What can hang from each mark:
guba: lano
tabobo: balad
kenopap: lano
lofel: lano
maribe: lano
balad: tabobo
piva: kenopap
lano: fuvu guba kenopap lofel tabobo
fuvu: lano

Known rows, with every way that one mark hangs from another:
(balad tabobo): 2.51, -2.04, -0.29, 0.92, 0.51, -0.87, 0.38, 0.00, -1.29, -2.01, -2.81, -1.53, -0.08, 2.48, 2.30, -0.44, 0.19, 0.01
(lano guba): 0.75, -0.75, 1.16, -1.84, 0.70, 1.15, 0.72, 0.55, 1.44, -0.73, -0.84, -1.17, -0.50, 1.24, 0.54, 1.25, 0.40, 1.38
(guba (lano fuvu lofel (tabobo balad))): -1.03, -1.67, 1.63, 2.97, -0.07, 1.82, -0.84, 0.36, -3.51, 1.98, 0.10, 1.16, 1.35, -0.73, -1.46, -2.13, -0.21, 2.11
(kenopap (lano fuvu)): 0.25, 1.56, 0.93, -2.41, 1.30, -2.49, 1.83, 0.68, 1.37, 0.34, -3.67, -0.80, -0.73, 1.60, 2.24, 0.53, -0.07, 0.30
(kenopap (lano guba lofel)): -0.74, 2.71, 0.18, -2.18, 1.29, 0.34, 0.55, -0.83, 4.18, -0.27, 0.87, -1.53, 0.43, 1.24, -0.73, 0.79, 1.23, 0.46
(lofel (lano fuvu kenopap tabobo)): 2.80, -1.41, -1.28, -0.14, -1.00, -0.35, -0.31, -0.33, -2.79, -1.33, -1.64, 2.17, -1.63, -3.65, 2.37, 0.30, -0.94, -0.88
(fuvu (lano tabobo)): 1.04, -1.91, -0.64, 1.58, -1.02, -0.52, 0.77, 0.86, 0.41, -0.01, -3.24, -3.89, -0.45, 0.96, -0.18, -1.65, 0.97, 0.40
(piva (kenopap (lano fuvu guba lofel))): -2.69, 2.91, -0.09, -2.36, 1.84, -2.44, -1.35, -0.29, 3.87, 0.64, 2.61, 1.09, 2.40, 3.55, 0.23, 1.16, 0.29, -3.40
(kenopap lano): 2.25, 1.59, 0.44, -1.66, 0.29, -1.30, 2.84, 0.48, 1.02, -0.43, -3.74, -2.44, -0.02, 2.32, 1.77, -1.21, 1.04, 1.48
(lofel (lano guba)): 2.65, -1.55, 0.24, -2.79, 1.32, 2.76, 0.27, -0.10, 1.06, -1.83, -2.53, -0.95, -0.54, -0.77, 1.78, 1.10, 1.40, 1.88
(maribe (lano fuvu kenopap tabobo)): 0.60, 0.39, -0.38, -0.30, -0.99, -0.62, 2.24, 1.09, -2.96, 2.26, -0.16, 0.88, -2.30, -0.31, 2.06, 0.76, -0.31, -2.46
(kenopap (lano fuvu lofel (tabobo balad))): -0.61, 0.94, 0.27, 1.01, -0.47, -2.21, -1.44, -1.07, -1.79, 2.22, 1.21, 0.69, -0.01, 0.73, -0.11, -1.43, -0.46, 1.35
(lano guba kenopap lofel (tabobo balad)): -0.15, -0.46, -0.53, 1.85, -1.85, 0.23, -2.62, -1.38, -2.52, -0.57, 4.77, 2.04, -0.09, -1.30, -2.03, -0.51, -1.47, 1.81
(piva kenopap): 2.58, -0.85, 0.79, 0.71, -0.70, -1.67, 0.49, 1.09, -1.69, 0.29, -1.66, -0.64, 2.40, 5.83, 1.72, -2.29, 1.38, 0.06
(fuvu (lano guba kenopap lofel)): -2.63, 0.32, -0.43, 0.12, 0.74, -0.35, -0.84, -0.65, 4.15, -2.31, 0.60, -1.63, 0.19, 0.32, -2.83, 1.25, 0.07, 0.57
(lano lofel): 1.17, -0.35, 1.82, 1.39, -0.02, 0.51, 0.00, -0.38, -0.22, 1.06, -0.62, -0.99, 0.69, 3.23, -0.71, -0.90, 1.89, 2.61
(piva (kenopap lano)): 2.37, 1.82, -0.33, -1.00, -0.14, -2.90, 1.83, 0.75, 0.27, -0.27, -2.32, -1.44, 2.58, 5.32, 2.33, -2.57, 1.23, -1.08
(lofel (lano fuvu guba kenopap (tabobo balad))): 0.96, -2.21, -1.15, -1.11, -0.38, 0.23, -2.34, -1.04, -3.17, -1.84, 1.05, 3.37, -1.70, -4.27, 1.48, 1.16, -2.37, 0.97
(guba (lano fuvu kenopap lofel tabobo)): -1.01, 0.33, 0.07, 2.47, -0.52, 1.17, 0.53, 0.44, -1.24, 0.02, 0.55, 2.07, 0.90, -3.07, -1.52, -0.58, -0.95, -1.64
(lofel lano): 4.45, -1.90, 0.60, -0.87, 0.50, 1.58, 1.06, -0.06, -1.41, -0.97, -4.62, -1.36, -0.33, 0.78, 2.49, -1.08, 2.04, 2.93
(lofel (lano guba kenopap (tabobo balad))): 2.99, -2.11, -1.67, -0.39, -1.32, 1.48, -1.34, -1.21, -3.54, -2.61, 0.79, 1.80, -1.00, -3.63, 1.11, -0.60, -1.26, 2.22
(guba (lano fuvu kenopap lofel (tabobo balad))): -1.28, -0.80, 0.62, 3.35, -0.88, 0.63, -0.73, 0.06, -4.07, 0.15, 1.04, 2.97, 1.19, -2.32, -1.82, -1.79, -1.66, 1.43

Rows:
-0.97, 0.02, -0.02, 2.11, -0.14, -1.43, -0.08, -0.53, 1.66, -1.49, -1.52, -2.00, 0.53, 1.76, -2.23, -0.94, 0.86, 1.67 => (fuvu (lano kenopap lofel))
-0.27, -1.15, -0.51, 2.92, -0.91, 0.01, -0.71, -0.22, 1.19, 0.93, -0.82, -3.46, 0.53, 1.35, -2.11, -1.66, 1.76, 0.40 => (fuvu (lano lofel tabobo))
2.21, -1.01, 0.18, -1.28, 0.63, -0.68, 0.25, -0.28, -1.69, -1.98, -3.43, 1.99, -1.33, -1.53, 2.57, 0.99, -0.46, 1.01 => (lofel (lano fuvu kenopap))
-2.27, 2.26, -0.81, -1.81, 0.79, -0.56, -0.99, -0.63, 3.46, 1.12, 2.91, 0.33, -0.49, -1.60, -0.55, 1.98, -0.41, -2.76 => (kenopap (lano fuvu guba lofel tabobo))
-0.33, -0.14, 1.29, -0.11, 1.02, 0.30, 2.65, 1.65, -0.88, -1.85, -3.74, 1.40, 0.40, -1.32, 0.66, 0.03, -1.23, 0.30 => (guba (lano fuvu kenopap))
-2.36, 1.22, -0.18, -0.98, 0.44, -1.10, -2.29, -1.21, 0.64, 1.39, 3.28, 1.06, -0.29, -0.78, -0.72, 0.68, -1.12, 0.21 => (kenopap (lano fuvu guba lofel (tabobo balad)))
1.06, -1.13, -1.72, -1.98, -0.08, 0.74, -1.10, -0.49, -0.36, -2.06, 0.51, 2.56, -1.90, -5.21, 1.70, 2.45, -1.69, -2.08 => (lofel (lano fuvu guba kenopap tabobo))
0.40, 0.63, 1.02, 2.03, 0.02, 2.05, 2.04, 0.40, -0.56, -1.48, -1.47, 0.20, 1.93, -0.14, -1.63, -1.67, 0.69, 1.66 => (guba (lano kenopap lofel))
-0.68, 1.23, -0.20, 0.99, -0.79, -0.14, 0.76, -0.04, -2.34, 3.30, 2.36, 1.30, -1.59, 0.10, 0.22, 0.66, 0.51, -2.39 => (maribe (lano fuvu kenopap lofel tabobo))
-0.78, 0.86, 0.40, -0.18, 0.05, 0.49, -0.74, -0.93, 1.50, -1.46, 2.51, 1.04, 0.06, 0.05, -1.64, 1.37, -0.16, 0.86 => (lano guba kenopap lofel)
0.35, -2.41, 1.40, 1.56, -0.16, 1.23, 0.60, 1.51, -4.23, 0.96, -2.42, 0.67, 0.59, -1.17, 0.41, -2.04, -1.04, 2.10 => (guba (lano fuvu (tabobo balad)))
-1.31, 2.07, -0.31, -3.59, 1.70, -2.98, 0.07, 0.84, 3.11, -0.45, 0.08, 0.57, 1.44, 3.10, 2.15, 1.20, -0.47, -3.35 => (piva (kenopap (lano fuvu guba)))
1.10, 2.57, -0.14, 0.45, -0.05, -2.38, 0.27, -0.39, 1.04, 0.68, 0.10, -0.86, 3.40, 5.68, 0.52, -2.75, 2.11, -0.99 => (piva (kenopap (lano lofel)))
-1.49, 0.13, 1.63, -3.80, 2.28, 1.28, 2.01, 1.47, 1.23, 2.52, -0.71, -0.67, -2.01, 1.79, 1.97, 3.25, 1.05, -0.83 => (maribe (lano fuvu guba))
-2.01, -0.33, 0.26, -0.26, 0.16, 0.78, -2.37, -0.40, 1.49, 1.75, 3.54, 1.16, -0.71, -1.22, -1.09, 2.37, -0.35, -1.72 => (lano fuvu guba lofel tabobo)
-2.79, 2.66, 0.70, -3.04, 2.28, -0.86, -0.42, -0.54, 4.55, 0.53, 1.00, 0.17, -0.22, 0.48, -0.29, 2.52, 0.03, -0.81 => (kenopap (lano fuvu guba lofel))
-2.18, 0.49, -0.64, 0.14, -0.56, -0.39, -2.29, -0.77, 0.78, 0.01, 4.58, 2.81, -1.03, -2.80, -1.36, 2.57, -1.78, -2.32 => (lano fuvu guba kenopap lofel tabobo)
-2.24, 0.69, 0.43, -1.27, 0.83, 2.14, -0.05, 0.24, 0.74, 4.23, 3.47, 0.09, -1.57, 0.11, -0.12, 2.60, 1.35, -2.72 => (maribe (lano fuvu guba lofel tabobo))
0.37, -1.34, 0.79, 0.75, 0.15, 1.80, 2.02, 1.96, -1.42, 0.75, -2.88, -0.07, 0.32, -1.82, 0.70, -0.76, -0.26, -0.97 => (guba (lano fuvu tabobo))
-0.31, 1.32, -0.64, -0.16, -0.62, 0.14, -1.41, -1.37, 0.17, 0.71, 3.12, -0.43, 0.33, -0.10, -1.18, -1.13, -0.09, 1.46 => (kenopap (lano guba lofel (tabobo balad)))
-2.17, -1.10, -1.26, 2.22, -1.09, -0.51, -2.67, -1.23, 0.19, -1.36, 2.90, -0.58, 0.04, -0.95, -3.30, -0.63, -1.11, 1.65 => (fuvu (lano guba kenopap lofel (tabobo balad)))
-0.57, -1.67, -1.12, -0.42, -0.13, 0.66, -0.02, 0.78, 2.90, -0.78, -1.14, -3.51, -0.65, -0.59, -0.88, 0.49, 0.25, -0.67 => (fuvu (lano guba tabobo))
-1.97, -0.80, -0.88, 0.97, -0.04, 1.14, -1.48, -0.32, 3.62, 0.24, 1.31, -3.05, 0.12, -0.19, -2.79, 0.42, 1.05, -0.65 => (fuvu (lano guba lofel tabobo))
1.01, 0.30, -0.37, 3.32, -1.58, 2.36, 1.39, 0.24, -1.73, -0.77, 0.31, 0.44, 1.62, -2.31, -1.85, -2.31, 0.14, -0.25 => (guba (lano kenopap lofel tabobo))
-1.34, -0.45, -0.66, -1.25, 0.64, -0.80, 0.66, 0.36, 3.38, -3.28, -1.83, -2.03, -0.64, -0.09, -1.01, 1.24, -0.70, 0.59 => (fuvu (lano guba kenopap))
-1.11, 0.59, -0.77, -2.24, -0.07, 0.55, 1.57, 0.90, -0.64, 1.48, 2.07, 1.23, -2.66, -1.87, 1.56, 2.86, -0.98, -3.52 => (maribe (lano fuvu guba kenopap tabobo))
-0.57, 2.02, -0.35, 0.07, -0.22, -1.76, -0.23, -0.57, 1.03, 1.96, 0.70, -0.07, -0.24, -0.12, 0.15, -0.15, 0.25, -1.63 => (kenopap (lano fuvu lofel tabobo))
1.55, 0.27, -0.63, 2.88, -2.55, -0.32, -0.45, -0.77, -2.01, 0.11, 2.15, 0.78, -0.04, -0.49, -1.05, -1.32, -0.08, -0.03 => (lano kenopap lofel tabobo)
2.38, -2.42, 0.96, 2.44, -1.17, 2.41, 1.59, 1.25, -4.61, 0.26, -2.70, -0.87, 1.35, -0.37, 0.08, -3.81, 0.02, 3.42 => (guba (lano (tabobo balad)))
